Each row was made from one walk, in order. Every step used is in the known rows, and no mark comes twice. Write each row's walk.
Known rows
lizam > ribe: [-15  -1   6  15 -13  -6   3   2 -20   3 -11 -13   3   1 -15 -23  -1   3]
lizam > fevar > sumuti: [-10   8  12  -4  -4  26   8 -29  -9  28 -12 -24   3   9   7 -11  24   5]
lizam > fevar > rugo: [-11  28   7   4  -5  24   4  -7 -10  10   4 -34  -6  -2 -41 -11   9   9]
lizam > rugo: [ -8   0   2  11  -8  -4   4  -4  14  36   8  10 -14   9 -37 -24 -32  12]
sumuti > lizam > fevar > rugo: [ 16  24  -3  -1  -7  22   1  -1 -20   1   8 -34 -16 -11 -40  -8  11  19]
rugo > sumuti: [-32   0  12 -12  -6  -8  18  -9   8  27  -7  -9  -4  13  16 -21 -14 -19]
ribe > fevar > rugo > sumuti: [-34  19  25 -13  -1 -11  18 -26   3  16  -1 -17   1  20 -10 -11  12 -15]
rugo > sumuti > lizam: [ 11  -7  -6 -14  -8  -9   9  -2  -8  13   0 -11 -20  -2   6 -16  -8   0]
riri > rugo > sumuti > lizam: [  9  -9 -11 -11  -5  -7   6  -4  -9   4   0  -7 -21  -3   8 -21 -16 -12]
sumuti > lizam > ribe > fevar > rugo > riri: [ -2  17  18  25  -8 -13   3 -17  -6  10   3 -18  -6  10 -22   3  11  34]
sumuti > lizam: [ 14  -9 -16   5  -8  -7  -2  -5 -13  10   7 -14 -25   4 -23 -12  -4  19]
rugo > sumuti > lizam > fevar: [ 23   6  -3 -26 -13   4  13   4 -21  11   0 -24 -17 -18  21 -22   6   5]
ribe > sumuti > lizam > fevar > rugo: [ 15  27  -8  -5  -5  25   4  -4 -26 -10  17 -34  -7  -9 -36  -9  23  22]
ribe > rugo > sumuti > lizam > fevar: [ 19   9   2 -28 -12   8  16 -11 -15  19   0 -24 -12 -20  13 -24  -1   9]
fevar > rugo: [-27  19   5  17  -2  14   1 -13   2  13   4 -24  -8  15 -57  -5  -2   5]
fevar > sumuti > lizam: [ 14  -8  -7   4  -2  11  -1 -24 -12  15  -2 -15 -15  11 -12  -2  12  16]

Which walk is each row?
[ -5   2  13  19 -13  -2   8 -22   7  31  -6 -11  -1  -2  -9 -10 -22  34] -> sumuti > lizam > ribe > rugo > riri
[ 14   1  -2  17 -10  -7   5  -3  14  28  19   9 -12   5  -7 -10 -24  42] -> ribe > sumuti > lizam > rugo > riri
[ 16  -2   3  22 -11 -11   2  -1  18  41   9   9 -23   3 -13  -9 -36  37] -> sumuti > lizam > rugo > riri
[-31   4  24 -16  -8   0  23 -23   4  26 -15 -10  11   0   7 -27 -19 -14] -> lizam > ribe > rugo > sumuti
[ 15   0   9  20  -7   1   3 -13  18  46   4   9 -16   8  -6  -3 -26  36] -> fevar > sumuti > lizam > rugo > riri
[ 25  -5 -10   6  -8  -6   0   1   1  25  14  10 -26  -3 -37 -19 -29  23] -> sumuti > lizam > rugo
[ 12   8  -1 -11  -6   4   7  -4  -9   8   5 -17 -19  -3 -17  -8  -6   2] -> fevar > rugo > sumuti > lizam
[-39   3  18 -18  -4   0  24 -31  18  39  -9 -10   4  10   3 -23 -23 -13] -> ribe > rugo > sumuti
[-20   1  -6   7  -9   0   9  -6 -24 -16   9 -14  20   8  -4 -25  22  11] -> lizam > ribe > sumuti
[-24   1  24   7  -1  -6   7 -47 -16  14 -14 -14  14  26   1  -8  44   5] -> lizam > ribe > fevar > sumuti
[ 23   4  -8 -23 -10   5  10   3 -23   3  -1 -20 -18 -19  23 -27   0  -5] -> riri > rugo > sumuti > lizam > fevar
[ 10  -6  -1   0  -1  -7   0 -41 -16  13   0 -15 -12  19  -8  -1  34  19] -> ribe > fevar > sumuti > lizam
[ 16  -4   3  -6 -15  -8   8  10 -30  -6  -8 -11  -6 -14   7 -22  -2   0] -> rugo > sumuti > lizam > ribe
[ 18  -5   1   8  -9   7  -2  -8 -33  -3 -12 -15  -1  -5  -8 -11  15  13] -> fevar > sumuti > lizam > ribe
[ 23  -2 -16   2  -6  -2   3  -2  -4  11  25   9 -12   0 -30 -21 -13  29] -> ribe > sumuti > lizam > rugo
